Known rows, with every step that occurs:
x, h, w: [ -4.9 -12.4   2.7 -10.8 -13.0  -9.8   0.0  -3.0   1.2  17.6  -3.3  -8.9
 -13.1   3.4  16.1  11.5   5.2   8.7  18.3   3.1 -33.9  -6.5 -17.6 -13.4
  -5.6  16.5  -4.3 -41.9  -7.5   7.0  12.3]
e, v, x: [-14.0  22.8  10.7  -5.2 -19.9  -6.8 -11.7   9.8  11.0  19.7  26.1 -20.3
 -19.6   9.6  17.4  21.3   3.5  13.1  12.6  28.0 -39.0  -8.8  -4.1 -16.9
  10.4  24.3  25.6  -8.9 -13.4  -8.8  -3.7]
e, v: [-11.9  22.5   2.2  -3.5   1.4  -1.8 -14.4   6.5   4.8   9.4  29.9 -18.4
 -23.4  12.9  13.2  22.9   2.3  10.6  14.1   5.7 -17.9 -28.9  -8.7 -12.7
   2.0  20.5   4.9  -4.1 -21.9  -5.9 -15.1]
v, x, w, h: [ -5.4  12.1   7.6  -6.8 -18.0  -4.0 -10.7   1.1  13.1  -5.9  17.3 -11.4
  -8.6   9.3  13.3   8.7  -1.0  16.4  18.7  11.2 -61.5 -26.4 -14.4 -14.2
 -18.9  22.5  18.5 -30.8 -20.4   2.6  -6.7]
h, w: [ -6.9 -16.5  -6.0  -7.6  -5.1  -5.5   0.2   5.3   0.3  15.9   8.5  -6.8
 -12.7   7.5  17.7  12.7   7.1  13.0  19.7  14.8 -22.4   3.7 -12.2 -17.9
  -2.7  18.6 -13.6 -28.6  -1.9  -3.4   6.4]
m, e, j: [ -9.5  19.7   1.9   7.4  12.7  -8.6 -17.3  16.6  -3.3 -29.2   3.7 -28.1
 -26.6   7.3  17.9   8.8  -8.3   9.5  24.1   1.0 -30.6 -13.6 -18.9 -18.2
 -18.2  18.9  27.1  -9.8   6.7  -4.5  21.9]
w, x, v, e, j, h: [-22.0  15.9   6.3   2.4  -3.0   9.4 -24.9   2.0   6.2 -14.9  -3.8 -22.6
 -20.3   7.1   4.5  13.1  -4.9   4.4  15.6  13.8 -53.3 -40.3 -24.8 -16.6
 -30.1  28.4  13.9 -27.9 -29.4 -14.6  18.1]
e, m: [-11.4  16.8   5.4   3.0  11.3  -1.0 -14.2   9.5  -2.1  -2.5   4.8 -21.5
 -30.5   3.0   0.4  13.4   7.0  18.8  -0.5   0.1   2.9 -25.4  -2.2 -19.7
   7.3  15.8  -1.2  -9.2  -7.4  -9.4   0.8]
j, h, w: [-16.7 -19.3  -2.1  -7.8  -7.2   6.2  -4.9   0.9  -1.9   8.2   6.7  -5.2
  -9.9   4.9  11.7  13.5   6.1  10.3  19.8  10.8 -25.9 -12.7 -20.6 -17.8
 -14.1  22.3 -11.9 -39.9 -15.7  -7.7   9.9]
w, h, j, e: [-10.1 -13.4 -15.7  11.2 -17.1   2.8 -25.6  -0.3   9.9 -24.0  14.1 -12.8
 -15.1  11.5  15.0   7.6   7.0   8.7  32.3   2.2 -31.3 -13.7 -30.6 -25.5
 -15.3  25.3   9.6 -24.2 -31.6  -0.2   9.4]
j, e, v: [-16.2  20.6  -4.5   3.1  -3.5   3.4 -19.4   6.4  12.6  -4.4  30.4 -17.8
 -25.0  13.4  18.2  26.4   3.0  11.1  19.6   2.6 -23.3 -25.8 -19.3 -15.2
   3.8  22.0   4.8  -9.8 -20.0  -5.2 -11.8]
v, e: [  2.1   7.0  -2.2   0.8 -12.0 -11.1 -19.0  11.6   3.2   1.2  17.0 -25.3
 -12.3   7.2   3.1  19.6   2.9   5.8  20.3  35.3 -41.3  -9.6  -3.5 -25.5
   3.1  26.6  11.6  -7.2  -1.9 -11.7  11.1]
v, x, w, h, j, e: [-10.8  -7.3 -11.2   8.8 -23.5  -1.8 -21.9   0.0  18.9 -20.1  12.1 -13.9
 -16.0   9.1  22.1   8.2   6.7  12.2  31.9  10.3 -44.0 -11.3 -32.4 -24.0
 -13.0  25.6  17.2 -29.1 -30.9  -0.1   9.1]
m, e, v, x, h: [ -7.6  23.6  20.6  -8.0 -22.6 -15.5 -12.8   1.1   4.9  12.3   6.6 -24.5
 -16.9   3.4  11.3  23.9  -0.2   3.8  13.1   3.9 -46.1 -26.4 -13.1 -14.0
   2.1  19.3  38.1 -28.8 -11.8   8.2  12.0]
x, v, e, j, h: [-20.1  16.6   5.5   3.1  -2.1   7.2 -22.7   3.3   3.8 -21.3  -0.9 -23.9
 -20.9   5.2   4.0   9.9  -5.9   6.0  19.7  10.4 -43.9 -38.1 -24.9 -16.2
 -29.1  29.1  17.6 -27.0 -27.6 -16.6  16.8]
x, w: [ -7.6  14.2  -1.8  -7.8   4.2 -18.6   1.4   4.6  11.8  10.5  10.8 -18.3
 -13.5   4.9  13.4   7.7   0.4  16.7  15.2   4.7 -35.4 -31.0  -8.2 -11.3
  -7.9  19.3   6.8 -24.1  -3.2   4.5  -3.4]
e, v, x, w, h: [ -6.6  18.9  10.0  -7.4 -17.6  -1.9 -12.6   1.5  16.5  -6.2  21.1 -11.7
 -12.4  10.7  18.0  13.4  -0.9  16.6  18.3  11.6 -61.6 -30.2 -16.8 -12.3
 -16.7  22.3  18.3 -27.8 -26.6   0.9 -13.7]
j, h, w, x, v, e, m: [-10.4  17.9  10.6   0.6   1.6   2.7 -20.3   7.7  11.5  -1.9  -9.0 -21.6
 -30.2   4.3   5.0  31.1  10.6  13.3  -0.1  25.3 -25.2 -28.3 -12.0 -22.9
   6.2  19.1  -8.3 -19.2 -21.0 -18.1   7.1]
h, w, x, v, e: [ -0.2   9.2   0.1  -5.0  -8.4 -12.1 -16.1   7.7  15.1  16.2  -0.1 -19.8
 -13.3  13.1   7.5  33.8   7.0   2.7  13.9  41.8 -54.1 -14.2  -8.3 -23.0
   1.3  24.5  -4.2 -17.2 -14.3 -10.9  10.4]
v, e, j: [ -4.9  20.7   0.2   7.9  -2.9  -6.3 -20.1  11.8   7.5 -19.5   1.9 -29.9
 -29.0   6.5  19.4   1.7  -8.2  11.6  23.9  23.4 -50.3  -7.2 -17.1 -17.1
 -14.6  24.7  23.3  -7.9  -3.3 -12.2  16.9]
h, w, x, v: [-12.0   6.2  -1.1 -10.8   4.2 -10.1  -5.4   1.1  12.2  30.2  -6.4  -8.8
 -12.6  17.7   6.2  28.8   8.6   4.9   5.5  12.8 -35.5 -26.0  -7.7 -14.5
  -8.2  18.7 -18.7 -27.0 -21.4  -0.8   3.6]

Rows:
[ -5.8 -12.6  -0.8  -0.5 -15.3 -11.7 -17.2  -9.7   3.8  16.5  -6.9 -18.2
 -15.9   7.4  11.9   2.7   7.5  -0.5  19.2   4.9 -35.1 -24.6 -20.1 -19.5
 -17.0  20.3  16.3 -26.3 -41.4  10.0  18.8] => w, x, h, j
[-15.1  11.8  -7.5   5.8  -6.8   2.3 -22.7   3.6  15.2  -6.9  26.1 -18.1
 -27.6  13.1  23.6  22.1   6.1   9.7  25.4   5.7 -21.1 -21.8 -25.4 -18.1
   0.2  22.8   7.9  -8.6 -35.5  -6.0  -8.7] => h, j, e, v
[-12.4   5.4  -2.0  12.2  -2.6   7.6 -25.5   4.5   8.3 -26.0   1.9 -18.5
 -33.1   4.7  10.6  12.4  10.3  18.2  12.5  -1.1  -7.5 -21.8 -22.5 -24.9
  -0.5  18.2   2.5 -16.3 -27.3  -8.6   4.8] => w, h, j, e, m
[-23.2  10.5   5.5   4.0   6.3   7.7 -21.9   7.2  -6.4 -29.1   4.6 -22.8
 -18.7   4.3   4.5  10.8  -6.5   5.5  20.9  -4.9 -31.5 -38.1 -26.0 -18.2
 -30.5  25.0  22.0 -26.7 -16.0 -10.2  21.4] => m, e, j, h
[ -8.4  22.6  19.0  -9.1 -25.5 -13.3 -10.8  -3.1   6.9  20.8   6.7 -22.4
 -17.8   3.6  10.9  16.2  -0.2   6.0  10.5   4.4 -48.0 -26.7 -11.0 -10.9
   0.8  20.3  33.5 -30.0 -17.3   8.8   7.7] => e, v, x, h
[-13.9  13.8  -3.0   4.5 -11.7   0.1 -22.9  -0.3  15.4  -5.3  20.1 -19.4
 -27.7  11.0  23.2  21.3   4.9   7.6  24.6   0.0 -25.8 -27.3 -28.2 -16.0
  -1.4  21.9  12.2 -16.4 -37.7  -0.8  -5.8] => x, h, j, e, v
[  2.3  16.9  -0.5  -2.0  -6.2 -16.8 -16.8  10.5  10.5   3.7   6.7 -25.0
 -14.7  10.4   0.8  27.8   3.9   3.8  17.8  32.6 -36.7 -19.7  -4.4 -22.2
   1.9  26.6   6.5 -10.7 -12.0 -13.4   8.0] => x, v, e
[ -6.3  -1.6  11.6 -11.0 -20.4 -11.2  -3.0   2.7   6.6  16.1   1.7 -12.9
 -15.8   3.3  25.2  24.4   5.6   8.1  19.5  14.6 -42.8  -1.6 -20.7 -15.9
   2.6  16.6  10.6 -39.4  -6.9   3.8  13.3] => m, e, v, x, h, w
[-12.2  15.6  -0.4  -8.0   7.7 -12.2  -9.9   1.1   8.9  26.9  -2.1 -13.8
 -12.4  18.2  -2.2  27.5   6.4   3.3   2.5   7.6 -32.5 -37.0  -2.1 -14.6
  -8.9  20.0 -10.0 -18.7 -22.1   0.5   2.8] => w, x, v
[-12.7  20.7   3.4  -4.5 -16.2 -16.0  -5.3   4.7  28.7   9.2  14.9 -20.6
 -22.2   5.5  31.9  15.3   3.8  18.4  20.4  22.7 -51.6 -19.5 -20.1 -13.5
   1.1  22.2  23.2 -23.5 -19.9  -1.3  -5.3] => h, j, e, v, x, w
[-11.8  23.9  13.3  -3.9 -15.6  -9.7 -14.5  15.5   7.7   9.7  27.2 -23.4
 -18.3   9.3  18.0  31.8   3.6  10.5  15.9  27.7 -36.9  -8.9  -6.9 -21.2
  11.9  22.5  32.0  -7.2  -5.5  -7.8   3.0] => m, e, v, x
[ -4.3  27.2   8.5   3.1   5.6  -6.3 -19.6  11.8   8.8  -6.9  -2.8 -26.9
 -32.4   4.0   1.0  26.6   8.4  14.7   1.8  20.1 -10.2 -25.5  -4.0 -23.1
  12.4  19.2   0.4  -7.5 -13.3 -17.6   3.2] => x, v, e, m
[ -3.7   9.1   2.5  -5.9  -7.1  -2.6 -11.4  -0.2   8.3 -11.4  16.2 -10.1
  -8.5  10.1   9.3   7.2  -1.3  14.9  19.1  -0.2 -50.3 -34.6 -15.4 -13.1
 -23.5  20.8   8.1 -30.1 -21.7   4.4  -9.4] => x, w, h
[ -4.0  19.8   7.4   4.9   1.9  -2.6 -20.3  12.9   3.5  -8.8   4.3 -27.3
 -30.9   2.0   2.5  20.7   7.6  16.2   3.8  22.3 -14.1 -19.1  -3.7 -25.0
  13.1  19.3   4.6  -5.1  -6.0 -16.4   5.4] => v, e, m
[-18.6 -11.8  -0.7  -3.7  -4.7   7.8  -6.8   1.8   1.1  -3.8  -1.2  -8.7
 -18.1   4.4  20.0   6.3   0.7  12.2  22.7   9.4 -34.0  -9.8 -27.9 -15.2
 -21.5  22.1  -5.7 -38.9 -15.7  -9.8  13.5] => e, j, h, w
[-13.7  14.6  -4.8   4.2  -9.8   2.9 -22.6   1.1  21.3 -13.9  25.4 -15.9
 -26.6  12.9  28.6  21.1   4.3  12.2  27.4   4.1 -33.7 -29.0 -31.2 -15.6
  -6.5  22.2   9.3 -15.8 -41.5  -3.8 -13.9] => x, w, h, j, e, v
[-13.2  11.6   2.6   9.9  -8.9   2.8 -21.8   4.9  17.5 -21.5   0.1 -19.7
 -34.0   2.6  18.1  13.3  10.1  21.4  11.8   6.9 -19.9 -19.6 -24.3 -23.4
   2.2  18.6  10.0 -20.9 -26.8  -8.3   3.8] => v, x, w, h, j, e, m
[-20.3  11.2   4.4   4.7  -5.2   9.6 -24.0   3.9   0.1 -23.1   4.0 -24.0
 -20.1   3.4   5.1   5.8  -6.1   6.8  20.7  11.5 -45.1 -33.8 -24.8 -17.6
 -28.3  29.1  19.5 -25.8 -22.7 -16.0  18.0] => v, e, j, h
[-12.4   9.5  -1.3  10.7  -1.0   3.8 -22.2   3.8  14.1 -26.1   0.3 -18.9
 -33.8   3.4  14.9  12.1   9.6  20.4  12.4  -1.4 -13.3 -25.7 -25.2 -22.6
  -1.3  17.4   3.6 -20.6 -27.3  -6.4   2.2] => x, w, h, j, e, m
[-21.0 -10.2   0.4  -5.7  -4.9  10.7 -12.2  -1.6   4.8  20.1  -1.9  -7.7
 -13.0  12.5  16.2  16.4   3.8   7.0   7.9  18.3 -58.1 -17.6 -19.7 -16.9
 -20.2  20.0 -12.6 -33.7 -17.5  -0.9  15.0] => e, j, h, w, x
[-10.3  28.9  10.2  -8.9  -7.6 -19.6  -2.3  10.8  21.1  10.4  18.2 -22.8
 -18.9   5.3  26.1  23.6   1.2  17.2  15.9  20.9 -48.2 -23.3 -12.1 -13.4
   4.0  19.9  25.4 -19.8  -5.1  -0.2  -4.3] => m, e, v, x, w
[-14.2  14.6   6.1   1.5 -30.0   0.2 -20.8   5.9  18.6   1.1  25.3 -17.5
 -20.9  11.3  24.8  21.1   5.2  12.6  21.3  26.5 -48.7  -6.8 -19.7 -20.2
   3.0  26.0  27.9 -15.4 -29.0  -7.4  -1.6] => w, h, j, e, v, x
[ -9.7  24.2   5.4  -1.5   9.4  -5.7 -17.8  14.7   0.5  -6.0  30.4 -22.9
 -21.6  12.3  14.2  37.2   2.1   6.0  19.1   4.9 -16.1 -28.3 -12.3 -19.3
   4.3  18.3  14.0  -1.3 -10.4  -5.4  -5.7] => m, e, v
[ -3.5  -0.9   1.7   1.1 -16.1  -7.9 -20.3   1.4  13.9 -13.4  12.7 -16.4
 -18.1   9.6  26.1  11.0   6.2   9.0  31.5  16.7 -41.3 -19.4 -27.9 -22.1
 -17.9  22.5  24.7 -20.6 -46.7  -2.5   0.2] => m, e, v, x, w, h, j
[-10.4  -9.8 -11.7   8.9 -17.7  -6.1 -20.7  -3.6   9.4 -11.8   4.1 -18.1
 -17.8   6.4  13.9   7.5   6.1   5.0  28.7  -3.8 -28.4 -16.8 -30.0 -22.7
  -9.4  23.4  15.8 -29.3 -26.5   5.7  18.6] => x, h, j, e
[-15.1 -10.4   0.1  -2.8  -9.2   7.7 -10.3   3.3   4.0  -6.8  -1.1 -11.6
 -18.4   3.5  20.9  10.5   0.9  11.2  24.8  20.0 -43.4  -6.5 -28.2 -17.7
 -18.9  23.8  -3.3 -37.2 -14.7 -13.7  15.6] => v, e, j, h, w
[-15.0   7.1   1.2  10.0  -3.2   3.2 -23.9   0.7  10.4 -10.6  -7.7 -21.1
 -34.4   3.5  11.0  15.4  10.8  14.3   5.9  -1.8 -15.0 -26.0 -22.1 -23.2
   2.5  16.2   3.0 -21.1 -24.7  -2.2  12.4] => w, x, h, j, e, m
[-15.6  12.6  -2.2   3.5 -11.5   3.0 -23.9  -1.8  17.2   0.9  17.9 -18.2
 -26.6  13.2  24.2  24.4   5.8   6.0  20.7   3.9 -35.8 -29.0 -28.1 -16.3
  -2.4  21.2   9.4 -16.7 -39.7   1.5  -3.4] => w, x, h, j, e, v
[-10.1  -9.5 -14.7   9.3 -16.0  -0.7 -22.4  -1.0  15.8 -23.2  11.9 -13.2
 -15.9  10.0  19.3   7.3   6.0  11.0  32.9   2.9 -38.3 -17.7 -32.7 -22.7
 -16.5  24.6  10.6 -28.2 -32.1   1.4   7.3] => x, w, h, j, e
[-16.6  10.9   3.6  -7.0   8.9  -5.0 -11.2   3.6  10.7  10.6 -12.3 -12.8
 -16.4  15.5   9.3  31.5   4.6   2.9   9.5   9.7 -41.8 -32.1 -18.4 -15.2
 -17.9  19.3  -8.5 -30.0 -23.0  -3.8  13.1] => m, e, j, h, w, x, v
[-24.9   9.5   3.2   2.8   1.4  10.9 -18.8   1.6  -4.0 -17.8   4.1 -19.7
 -19.8   4.7   3.5   0.6  -6.5   8.8  18.2  -4.3 -34.1 -38.1 -23.3 -13.9
 -32.2  26.8  16.4 -28.2 -23.4 -10.2  14.7] => e, j, h
[ -4.4  -8.1   3.2  -0.4 -24.9 -17.1 -14.9  -5.9   5.1  11.9  -3.4 -21.0
 -17.1   3.2  14.4   0.0   6.8   3.0  23.9  10.6 -32.7 -13.5 -19.1 -20.3
 -10.4  23.0  31.2 -26.7 -37.3   5.2  19.0] => v, x, h, j
[-12.8 -13.6  -3.7  -8.1  -5.3   1.0  -7.8   1.1   3.9  33.1   4.7  -6.4
  -9.4  14.6  14.0  20.4   8.2   6.8   6.7  22.3 -51.9  -9.0  -8.8 -19.0
  -6.8  17.5 -18.2 -25.6  -7.8   4.1   9.9] => h, w, x
